Each row was made from one small tree. The marks that hang from a mark follow it in brackets, in the order of their numbers. Every link used is in the known rows. Write each row's tree.
Known rows
k_123[k_320[k_678] k_665[k_619]]: [ 0.93  0.15  0.17 -0.63 -3.07  3.69 -0.41  1.88 -1.61  0.42  0.37  1.03
 -5.13  3.68 -1.30 -1.37 -0.01 -1.06 -0.26 -0.57]
k_621[k_123[k_320] k_619[k_665[k_678]]]: [ 1.27 -1.03  1.61 -5.25  0.61  2.20  1.85  2.10 -3.30  0.98  0.13  0.73
 -2.39 -1.68 -1.54  0.50  0.02 -2.32  1.36  2.69]
k_619[k_665]: [ 0.98 -0.01 -0.50 -0.58 -0.87  1.55  0.76  0.33  0.38  0.63  0.84  0.51
  0.53  2.24  0.34 -1.01  0.18 -1.40  1.32  0.13]
k_678[k_621[k_619] k_665]: [-2.11  2.97  0.36 -0.49 -0.05 -2.30  1.83  0.81  2.69 -0.04  0.82 -1.11
  0.45 -4.25  1.71 -0.19 -0.32 -3.38  1.94  0.66]
k_665[k_619 k_678[k_320[k_123] k_621]]: [-3.40  2.72  1.56 -2.33  0.49 -0.28  0.29  0.91  6.89 -0.69  1.72 -1.38
 -1.30  4.02 -1.61  0.49 -2.95 -0.82 -1.02  2.32]
k_320[k_123 k_678[k_665]]: [ 0.02  2.04  0.04  1.43 -0.75  0.66 -0.22 -1.82  1.58 -0.30 -0.91 -0.33
  1.93  0.84  0.32 -1.43 -0.26 -1.60  3.82 -2.79]
k_320[k_123 k_619[k_665[k_678[k_621]]]]: [-1.67  0.31  0.20 -5.10 -0.40  0.63  2.10 -0.90  4.05  0.29  1.13 -1.11
 -0.62  5.32  0.48 -1.44 -2.54 -2.23  0.56 -0.36]
k_96[k_320[k_123 k_619 k_678[k_621 k_665]]]: [-2.61  2.46 -0.75 -3.00 -1.86 -0.04  0.71 -1.25  6.97 -0.79 -0.89 -0.97
 -1.69  1.83  1.90 -1.43 -1.30 -3.11  4.22 -3.18]
k_619[k_665[k_678[k_320 k_621]]]: [-1.26  0.98  0.09 -2.42 -0.25  1.31  1.96  1.56  4.43  0.26  2.35 -0.58
 -1.96  1.99  1.05 -0.49 -0.99 -2.19 -0.86  3.29]
k_678[k_320[k_619]]: [-0.66  0.70  0.13 -1.25  1.16 -0.24 -0.16  1.03  3.61  0.53  0.14  0.36
 -2.03  3.06  0.65 -0.03 -1.10 -0.85  0.66 -0.29]
k_678[k_621[k_123 k_619]]: [-0.75  1.64  1.68 -2.79 -0.14 -1.90  0.40  0.09 -0.67 -0.56 -0.08 -0.02
  0.81 -5.06 -1.30  0.78 -1.75 -0.80  1.37  2.42]
k_678[k_665]: [-1.02  1.19 -0.37  1.01  0.46  0.44  0.72  0.43  2.03  0.07  0.25 -0.99
  1.48 -1.46  0.80 -0.74  0.72 -2.17  1.25 -1.04]
k_621[k_619[k_665[k_678[k_320]]]]: [ 0.53  1.21  0.53 -2.34  1.61 -0.10  1.54  2.44  1.55  1.31  1.38  1.06
 -2.44  1.99 -0.64 -0.07 -0.44 -2.93  2.20  3.69]
k_123[k_665[k_619 k_678[k_320 k_621]]]: [-2.56  1.72  0.63 -1.72 -0.53  1.57  0.64  3.01  4.65 -0.06  2.76 -0.57
 -3.96  4.05 -1.96 -0.64 -2.03 -2.05 -2.49  3.52]
k_621[k_619[k_665]]: [ 1.48  0.81  0.00 -1.51 -0.26 -0.50  0.97  1.02 -0.57  1.13  0.42  1.14
 -0.17  0.58 -0.19 -0.47 -0.16 -2.37  3.31  1.19]
k_123[k_665]: [ 0.31 -1.12 -0.31  0.03 -0.89  1.87 -0.36  0.50 -1.81  0.23  0.56  0.37
 -1.07  1.56 -1.48 -0.92 -0.07 -1.65  0.74 -0.19]
k_619[k_665[k_678[k_320]]]: [ 0.34  0.12 -0.06 -1.83  0.93  1.81  1.08  1.82  2.74  0.87  1.61  0.53
 -1.65  3.44 -0.20 -0.53 -0.16 -1.95  0.26  2.70]
k_621[k_123 k_619[k_665[k_678[k_320]]]]: [ 1.10  0.92  1.43 -3.60  1.87  0.69  0.81  2.12 -0.05  0.89  0.68  1.43
 -0.56  0.03 -2.30  0.17 -1.21 -2.17  2.90  4.58]
k_96[k_320[k_619[k_665[k_678[k_621[k_123]]]]]]: [-1.67 -0.25 -0.23 -7.77 -0.57  1.69  1.81  0.92  4.07 -0.03  0.59  0.13
 -2.88  2.08 -0.23 -0.52 -1.56 -1.87  0.15  2.06]
k_96[k_320[k_619 k_678[k_621[k_123]]]]: [-0.67  1.18 -0.09 -5.07 -2.05  0.19  0.01 -0.77  3.08 -0.84 -1.22  0.84
 -2.73 -0.46  0.45 -0.44 -1.74  0.21  1.51  0.04]
k_96[k_320]: [-1.03 -0.39 -0.67 -1.93 -0.53  0.45 -0.18  0.74  2.22 -0.33 -0.28  0.34
 -2.25  0.12 -0.27  0.52  0.50 -0.95  1.10  0.29]
k_123[k_320[k_619] k_665]: [-0.25 -2.33  0.00 -3.13 -0.87  3.13  0.55  1.59 -1.84  0.77  0.12 -0.10
 -4.51  2.85 -0.37 -1.01 -0.06 -2.34 -0.20 -2.12]

Write each row's tree
[-0.73  1.01  0.33 -1.51 -4.06  3.10  0.31  1.37  0.51 -0.25  1.32 -0.16
 -5.27  2.21 -0.05 -1.28 -0.72 -1.21 -1.60 -0.13]  k_123[k_320[k_678[k_621]] k_665[k_619]]
[-2.62 -0.36  0.76 -3.50 -1.90  3.03  1.65  2.73  1.00 -0.01  2.25 -1.28
 -5.63  2.25 -1.20 -0.28 -0.82 -1.87 -4.00  1.83]  k_123[k_320 k_665[k_619 k_678[k_621]]]
[-1.84 -0.06  1.64 -3.36 -2.61  3.48 -0.10  1.90 -0.78 -0.60  1.50 -0.84
 -2.50 -0.38 -2.67 -0.06 -1.55 -1.52 -1.58  1.19]  k_678[k_621[k_123[k_320 k_665[k_619]]]]
[ 2.40  0.89 -1.04 -1.49 -1.59  1.21  0.71 -0.47  1.13  1.07 -0.38  1.65
 -1.37  4.92  1.69 -2.59 -0.62 -0.45  2.30 -1.36]  k_320[k_619[k_665] k_678]
[-2.14 -0.05  0.21 -3.43  0.21  1.17  1.14  1.71  3.65  0.39  1.84 -0.48
 -4.53  3.61 -0.27 -1.12 -2.09 -2.74 -1.62  1.54]  k_123[k_665[k_678[k_320[k_619] k_621]]]
[-1.51  2.21 -0.22 -2.32 -1.94  1.27  0.38 -0.39  3.41 -1.24 -0.70 -0.11
 -0.63 -3.78  0.62 -0.63 -0.15 -1.82  2.75  0.30]  k_96[k_320[k_678[k_621[k_123] k_665]]]
[-2.08  1.33  1.82 -3.28 -0.15  0.11  1.58  1.44 -0.34 -0.31  0.20 -1.42
 -0.27 -7.50  0.42  0.82 -0.27 -3.22  1.68  0.78]  k_678[k_621[k_123[k_320] k_619] k_665]
[-0.39 -0.89  0.21 -0.94  0.98  2.44  0.06  2.05  0.53  0.50  1.36  0.34
 -3.25  3.09 -2.19 -0.57 -0.50 -2.13 -0.55  2.23]  k_123[k_665[k_678[k_320]]]
[-2.88  0.89  1.27 -2.39  0.89 -0.17  0.62 -0.30  4.63 -0.79  1.26 -1.54
 -0.83  1.69 -0.44  0.61 -2.19 -1.58 -0.32  1.70]  k_665[k_678[k_320[k_123] k_621]]
[ 0.27  0.80 -0.41 -1.91  0.34  1.29  0.49  1.43  4.13  1.15  0.96  0.84
 -1.40  4.94  1.02 -1.21 -1.10 -2.06  2.00 -0.13]  k_678[k_320[k_619[k_665]]]
[-0.62  3.73 -0.01  0.15 -1.28 -2.00  1.56 -0.07  2.11 -0.15 -0.20 -0.13
 -0.40 -3.87  2.25 -1.16 -0.24 -2.41  2.59  0.22]  k_320[k_678[k_621[k_619] k_665]]
[-0.21 -2.98  0.28 -2.67 -0.43  3.78  1.17  1.95 -2.87  0.54  0.82 -0.26
 -5.02  1.34 -1.13 -0.30  0.73 -2.07 -2.04  0.62]  k_123[k_320 k_665[k_678]]
[ 1.51  0.41  1.06 -4.04  1.18  0.46  1.36  1.13 -2.13  0.89  0.03  1.31
  0.34 -0.48 -2.22 -0.08 -0.87 -1.58  2.30  3.47]  k_621[k_123 k_619[k_665[k_678]]]
[-0.57 -0.81 -0.01 -2.49  1.44  1.86  0.47  1.94  1.66  0.95  0.91  0.62
 -4.25  5.42 -1.41 -1.24 -1.37 -2.17 -0.38  1.02]  k_123[k_665[k_678[k_320[k_619]]]]
[-0.15  1.88  0.15 -2.25 -1.38 -1.12  1.76  0.62  1.16  0.45  1.25  0.07
 -0.46 -1.12  0.93 -0.43 -0.89 -2.52  2.05  1.80]  k_678[k_621[k_619[k_665]]]
[-2.21  2.00  1.51 -3.53 -0.06  0.13  0.75  0.87  2.63 -0.71  0.91 -0.70
 -0.23 -0.21 -1.83  0.06 -2.37  0.89 -2.98  3.62]  k_665[k_619 k_678[k_621[k_123]]]
[ 1.82  2.55  0.86 -2.85 -2.38 -0.21  0.87 -0.56 -1.09  0.06 -0.13  1.30
  0.47 -2.45 -0.13 -1.11 -1.50 -0.96  3.57  2.28]  k_320[k_678[k_621[k_123 k_619[k_665]]]]
[-2.01  3.59  0.25  1.53  0.86  0.50 -0.20  2.64  5.98  0.16  1.50 -0.57
  0.26  1.26 -0.23 -0.41 -0.50 -2.21  1.01  0.44]  k_678[k_320 k_665[k_619]]
[-0.55  3.75  0.29  1.22 -0.95  0.54 -0.45 -0.79  3.79 -0.26 -0.35 -0.37
  1.55  3.40 -0.72 -1.72 -1.01 -1.31  3.15 -2.04]  k_320[k_123 k_678[k_665[k_619]]]
[ 0.84 -1.61  0.71 -5.08 -0.60  3.37  0.85  1.11 -1.15  0.83 -0.16  0.36
 -1.26  1.29  0.03 -0.47 -0.54 -1.23  1.25 -0.76]  k_621[k_123[k_320[k_619[k_665]]]]
[-4.28  4.54  1.08  0.06 -0.03 -0.23 -0.01  0.79  8.50 -0.83  1.75 -2.24
  1.34  1.67 -0.41 -0.15 -2.16 -3.12  1.75 -0.12]  k_678[k_320[k_123] k_621 k_665[k_619]]
[-2.90  2.43  0.93 -2.20  0.97  0.24  0.58  0.92  5.43 -0.38  0.66 -1.22
  1.05 -1.88  0.79 -0.45 -1.96 -2.41  1.37  0.16]  k_678[k_320[k_619] k_621[k_123] k_665]
[ 0.13 -1.12  1.20 -2.25  1.29  3.10 -0.57  1.74 -1.30  0.12  0.81  0.77
 -1.66  1.22 -4.03 -0.37 -1.22 -1.38  0.22  3.05]  k_621[k_123[k_665[k_678[k_320]]]]
[-0.86  1.41  0.76 -4.15 -0.43  1.14  0.51  0.90  3.80  0.12  1.29  0.15
  0.13  1.55  0.38 -0.79 -2.53 -1.53  1.57  1.42]  k_678[k_320[k_619[k_665]] k_621[k_123]]
